What can hang from each mark
zize: babi dinav figofem
figofem: tikol
dinav: zize
tikol: dinav tagupi
roza: peto
tagupi: tikol zize
peto: babi roza
babi: zize

Every row comes from one small tree of marks. The marks that hang from a mark follow it in brackets, in alphabetical order. Every link used is in the known rows. Which tree was each row made from?
Known rows
peto{babi roza}: [-1.27 -1.34 -1.79  0.88  0.47 -0.42 -2.25  0.09  2.40 -2.21  2.42 -1.18
 -0.22 -0.30  1.33 -3.65 -1.11 -2.98  1.74  1.18 -5.01 -1.00]
dinav{zize{babi figofem{tikol{tagupi}}}}: [ 0.82  3.85 -0.84 -3.11 -1.45 -0.88 -3.73 -0.64  0.16  0.61 -2.17 -2.98
  0.01 -3.67 -3.24 -1.04 -0.88 -0.71 -0.79 -0.89  0.44 -4.38]
tikol{dinav tagupi}: [-6.65  1.57 -1.64 -0.96 -2.40 -0.46 -0.42 -1.92  3.40  4.46  0.54 -5.38
  1.10 -1.77 -1.90  0.92 -0.20 -3.44  1.64  0.87 -0.14 -2.92]
figofem{tikol}: [-0.81 -0.05 -2.13 -0.43  0.83 -1.23  0.34  2.28 -0.60  2.02  2.05 -1.28
  1.37 -0.35 -1.18 -0.90 -1.61  1.82 -1.27  0.48  0.36 -2.10]
tikol{dinav{zize{babi figofem}}}: [-0.64  3.89 -0.29 -1.14 -1.05 -2.62 -3.27 -2.84  2.30  2.80 -0.52 -2.69
  1.22 -3.26 -2.88  0.36 -0.53 -2.99  0.03  0.75  1.79 -2.69]
roza{peto}: [ 0.63  0.59  3.08  0.93  0.20 -1.71  1.21 -0.17 -0.04  0.29 -0.43  1.66
  0.18 -1.81  0.09  0.11  2.24  0.47 -1.12 -2.73 -1.14  0.87]
figofem{tikol{tagupi{zize{babi}}}}: [-3.00 -0.35 -3.00 -0.68 -0.51 -0.18 -1.82  2.72  0.93  2.67  0.57 -3.71
  0.73 -1.66 -2.52 -0.11 -1.33  1.64  0.44  0.27  0.04 -5.01]
zize{dinav figofem{tikol}}: [ 0.43  1.96 -2.39 -2.39 -2.94 -1.33 -1.96 -1.20  1.60  4.65 -1.35 -4.07
 -2.71 -2.58 -1.59 -3.35 -0.81  0.39  0.07 -1.74  1.03 -0.80]
zize{babi dinav}: [ 1.70  4.16 -3.10 -0.50 -2.92  1.59 -3.70  0.14  2.73  1.92 -1.49 -1.43
 -2.31 -2.81  2.16  1.02  0.18  1.83 -0.03 -0.09  1.54 -2.41]
babi{zize{dinav figofem}}: [ 1.10  0.79 -1.49 -0.88 -3.25 -0.91 -1.68 -0.41  1.35  4.68 -3.12 -0.79
 -3.02 -0.59 -1.76  1.07  0.70 -1.09  0.96 -0.43  1.56 -1.08]
tikol{tagupi}: [-4.21  0.19 -1.03 -1.53 -2.09  1.62  0.07 -0.16  1.28  1.24 -0.97 -3.27
 -0.60 -0.82 -0.94  0.08  0.29 -1.30  1.06 -0.48 -1.46 -2.12]
roza{peto{babi{zize{dinav}}}}: [ 0.44  0.40  2.09  0.69 -1.37 -1.94 -0.15  0.66  1.13  1.54  0.05  1.45
 -1.80 -1.44  0.35  0.13  2.27 -1.23  0.60 -1.87 -2.00  0.48]
tagupi{zize{babi dinav figofem}}: [ 1.89  0.60 -1.26  0.25 -1.88 -0.15 -6.00 -0.59  2.69  1.38 -3.98 -2.87
 -2.99 -3.44 -2.42 -0.65  0.45  0.99  2.36 -1.04  2.29 -2.70]
babi{zize}: [ 0.44 -0.61 -0.99  0.50 -0.84 -0.69 -0.06  1.42 -0.10  2.39 -1.14  1.33
 -0.49  1.09 -1.16  2.93  0.50 -0.35  0.36  0.94  1.03 -1.69]
peto{babi{zize{dinav}} roza}: [-0.78 -0.46 -2.72  0.84 -1.27 -1.18 -2.23  0.31  3.39  0.40  0.61 -0.76
 -1.21 -0.33  0.77 -1.71 -0.44 -3.23  2.59  1.38 -3.67 -2.08]
dinav{zize{babi figofem}}: [ 2.55  3.77  0.49 -2.41 -1.10 -0.95 -3.91 -1.65 -0.03 -0.85 -2.72 -1.19
 -0.65 -3.27 -2.46 -0.72 -0.25 -1.05 -0.64 -0.88  0.80 -2.64]
roza{peto{babi{zize{dinav figofem}}}}: [ 0.81  0.19  2.02  0.50 -1.79 -1.90 -0.99  0.18  1.13  1.99 -0.32  0.80
 -2.56 -1.75 -0.13 -0.72  2.16 -1.49  0.50 -2.39 -2.03  0.51]
zize{dinav figofem{tikol{tagupi}}}: [-1.64  2.01 -2.77 -3.13 -3.92 -0.53 -2.02 -1.18  2.18  5.26 -1.94 -5.54
 -3.06 -2.95 -1.95 -3.19 -0.67 -0.43  0.65 -1.87  0.40 -1.82]
peto{babi{zize{dinav figofem}} roza}: [-0.35 -1.05 -2.85  0.43 -1.90 -1.01 -3.33 -0.22  3.34  1.01  0.08 -1.68
 -2.45 -0.88 -0.01 -2.85 -0.57 -3.69  2.36  0.74 -3.91 -1.75]
tagupi{tikol{dinav} zize{figofem}}: [-1.21 -2.75 -1.23  3.27  0.03 -4.32 -5.49  0.13 -0.15  2.36 -0.93 -1.42
  0.82 -3.02 -5.03 -0.51  0.00 -1.54  2.24  0.48  2.72 -2.46]

Write each row's tree
[-0.42 -2.30 -2.45  0.81 -0.73 -0.61 -3.43  0.38  2.39  0.10  1.07 -1.29
 -1.72  0.02 -0.27 -2.75 -0.80 -3.57  1.82  1.08 -4.47 -1.98]  peto{babi{zize{figofem}} roza}
[-4.16  0.47 -0.60 -1.11 -2.53  0.24 -1.17 -0.60  2.64  1.67 -3.13 -3.71
 -1.04 -2.28 -2.48  0.16  0.75 -1.02  3.36 -0.77  0.26 -2.80]  tikol{tagupi{zize{dinav}}}
[ 0.62 -0.79  1.51  0.41 -0.79 -2.14 -0.77  1.38  0.26  2.05  0.95  0.57
 -1.75 -1.21 -0.71 -0.92  1.45 -0.75 -0.37 -1.90 -2.40 -0.31]  roza{peto{babi{zize{figofem{tikol}}}}}
[ 0.53  0.22  1.43  0.15 -1.53 -2.40 -0.70  0.95  0.96  2.70  0.39  0.33
 -2.04 -1.76 -0.54 -0.98  1.62 -0.91  0.20 -2.22 -2.03 -0.15]  roza{peto{babi{zize{dinav figofem{tikol}}}}}
[-4.72  0.70 -3.60 -0.35 -0.61 -1.53 -2.21  1.45  2.35  4.98  1.54 -5.14
  1.95 -2.32 -3.31  0.50 -1.69  0.22  0.81  1.29  0.98 -5.64]  figofem{tikol{dinav tagupi{zize{babi}}}}
[-0.03 -0.86 -2.22 -0.25 -1.33 -1.71 -1.63  0.90  0.36  5.52 -0.40 -1.55
 -0.86  0.22 -3.16  1.18 -0.51 -0.83 -0.29  0.62  1.28 -2.55]  babi{zize{figofem{tikol{dinav}}}}
[-0.65  1.43 -2.08  1.51 -0.57 -3.43 -4.03 -0.13 -0.97  1.97  0.49 -0.21
  1.90 -3.20 -2.41  0.41 -0.36 -1.77 -0.41  0.95  1.69 -2.62]  tagupi{tikol{dinav{zize{babi figofem}}}}
[-0.03 -2.00 -3.02  3.62 -0.42 -2.90 -8.10  0.97  0.45  2.43 -0.81 -1.69
  0.06 -3.85 -3.78  0.30 -0.26 -0.19  1.42  0.78  2.80 -4.24]  tagupi{tikol{dinav} zize{babi figofem}}
[-1.59 -0.92 -2.54 -0.76 -2.08 -1.32 -1.71  0.86  0.78  5.85 -0.70 -2.58
 -1.03 -0.23 -3.39  1.33 -0.45 -1.21  0.11  0.47  0.78 -3.38]  babi{zize{figofem{tikol{dinav tagupi}}}}
[ 1.04  0.93 -4.43 -0.76 -1.43  0.56 -5.97  0.72  1.45  4.46  1.11 -4.61
 -1.70 -2.60 -1.07 -1.14 -1.84  1.24 -1.89  0.11  0.56 -4.20]  zize{babi figofem{tikol{dinav}}}
[ 1.51  0.62 -2.17  0.08 -1.57 -0.70 -5.81  0.47  2.40  2.44 -2.89 -3.35
 -2.32 -3.64 -2.78 -1.00 -0.39  1.83  1.71 -0.69  2.63 -3.83]  tagupi{zize{babi dinav figofem{tikol}}}
[ 0.86 -0.82  2.27  0.66 -1.04 -1.80 -0.94  0.61  0.45  1.27  0.33  0.98
 -2.19 -1.16 -0.46 -0.52  1.88 -1.50  0.12 -2.21 -2.41  0.44]  roza{peto{babi{zize{figofem}}}}
[-0.75 -0.82 -3.61  0.11 -1.58 -1.56 -3.33  0.46  3.16  1.75  0.88 -2.20
 -2.01 -0.86 -0.38 -3.14 -1.13 -3.11  2.04  0.93 -3.67 -2.44]  peto{babi{zize{dinav figofem{tikol}}} roza}
[-3.56  0.28 -2.62 -1.20 -0.95 -1.11 -0.51  1.70  1.28  3.41 -0.07 -3.92
  0.68 -1.91 -2.95 -0.62 -1.06  0.96  1.08 -0.07  0.42 -4.07]  figofem{tikol{tagupi{zize{dinav}}}}
[-1.51 -1.72 -3.43  0.82 -0.58 -1.79 -3.51  0.52  2.94  1.92  2.32 -2.47
 -0.69 -0.38 -0.95 -2.60 -1.55 -3.70  1.52  1.75 -4.06 -2.99]  peto{babi{zize{figofem{tikol{dinav}}}} roza}
[ 1.86 -2.89 -2.63  3.26 -0.21 -1.32 -7.66  2.15 -1.11  0.15 -2.02 -0.41
 -1.04 -3.08 -3.17 -0.18  0.02  1.30  1.09 -0.20  1.99 -3.58]  tagupi{tikol zize{babi figofem}}
[-1.54  3.03 -2.17 -0.84  0.51 -3.05 -1.22  0.53  0.87  3.60  2.16 -2.46
  3.18 -2.33 -2.66  0.32 -1.96 -0.08 -1.11  1.41  1.54 -4.01]  figofem{tikol{dinav{zize{babi}}}}
[ 1.00 -0.26 -2.88  3.28 -0.81 -1.93 -6.13  2.22  0.27  0.59 -2.23  0.57
 -0.44 -3.82 -1.69  1.35  0.44  1.78  2.07  0.28  3.07 -3.70]  tagupi{tikol zize{babi dinav}}
[-0.81 -1.77 -2.47  1.25 -0.14 -0.77 -2.32  1.06  2.31 -0.62  1.56 -0.22
 -0.49  0.37  0.49 -1.65 -0.72 -3.20  1.99  1.76 -4.27 -2.10]  peto{babi{zize} roza}
[ 0.09  3.45 -5.25 -2.71 -4.57  1.76 -5.66  0.16  3.06  5.45 -1.80 -6.10
 -4.24 -4.05 -0.58 -1.92 -1.04  1.51 -0.48 -1.41  0.66 -4.57]  zize{babi dinav figofem{tikol{tagupi}}}
[-5.43  0.56 -2.17 -0.37 -2.54 -0.30 -4.73 -1.57  4.33  4.61 -1.19 -6.61
 -0.40 -3.36 -3.80  0.63 -0.10 -2.65  2.73  0.59  0.88 -5.00]  tikol{dinav tagupi{zize{babi figofem}}}
[-6.64  0.36 -0.90 -0.01 -1.70 -1.41 -1.77 -1.78  3.87  4.04 -0.82 -5.44
  1.28 -2.40 -3.78  1.26  0.13 -3.21  3.35  0.94  0.95 -3.89]  tikol{dinav tagupi{zize}}
[-3.07  0.76 -3.35 -1.03 -1.17 -0.38 -1.84  2.15  1.50  3.27 -0.13 -4.09
  0.41 -2.25 -2.38 -0.23 -1.16  1.73  0.81  0.11  0.54 -4.98]  figofem{tikol{tagupi{zize{babi dinav}}}}
[-0.44  2.84  0.97 -3.42 -1.08 -2.57 -1.12 -1.67 -0.42  0.63 -2.27 -2.54
  0.58 -2.93 -4.46 -1.99 -0.67 -1.96 -0.05 -1.23  0.22 -2.46]  dinav{zize{figofem{tikol{tagupi}}}}
[-2.16  2.71 -1.42 -0.85  0.63 -3.86  0.02  0.11  0.56  3.53  1.93 -2.21
  3.63 -1.85 -3.20 -0.07 -1.85 -0.69 -0.69  1.32  1.52 -3.14]  figofem{tikol{dinav{zize}}}
[ 1.99 -1.56 -0.71  0.84 -0.32  0.33 -6.00  0.34  1.43  0.07 -2.73 -2.19
 -1.97 -2.32 -2.64 -0.34  0.13  1.12  1.59 -0.57  1.71 -2.94]  tagupi{zize{babi figofem}}
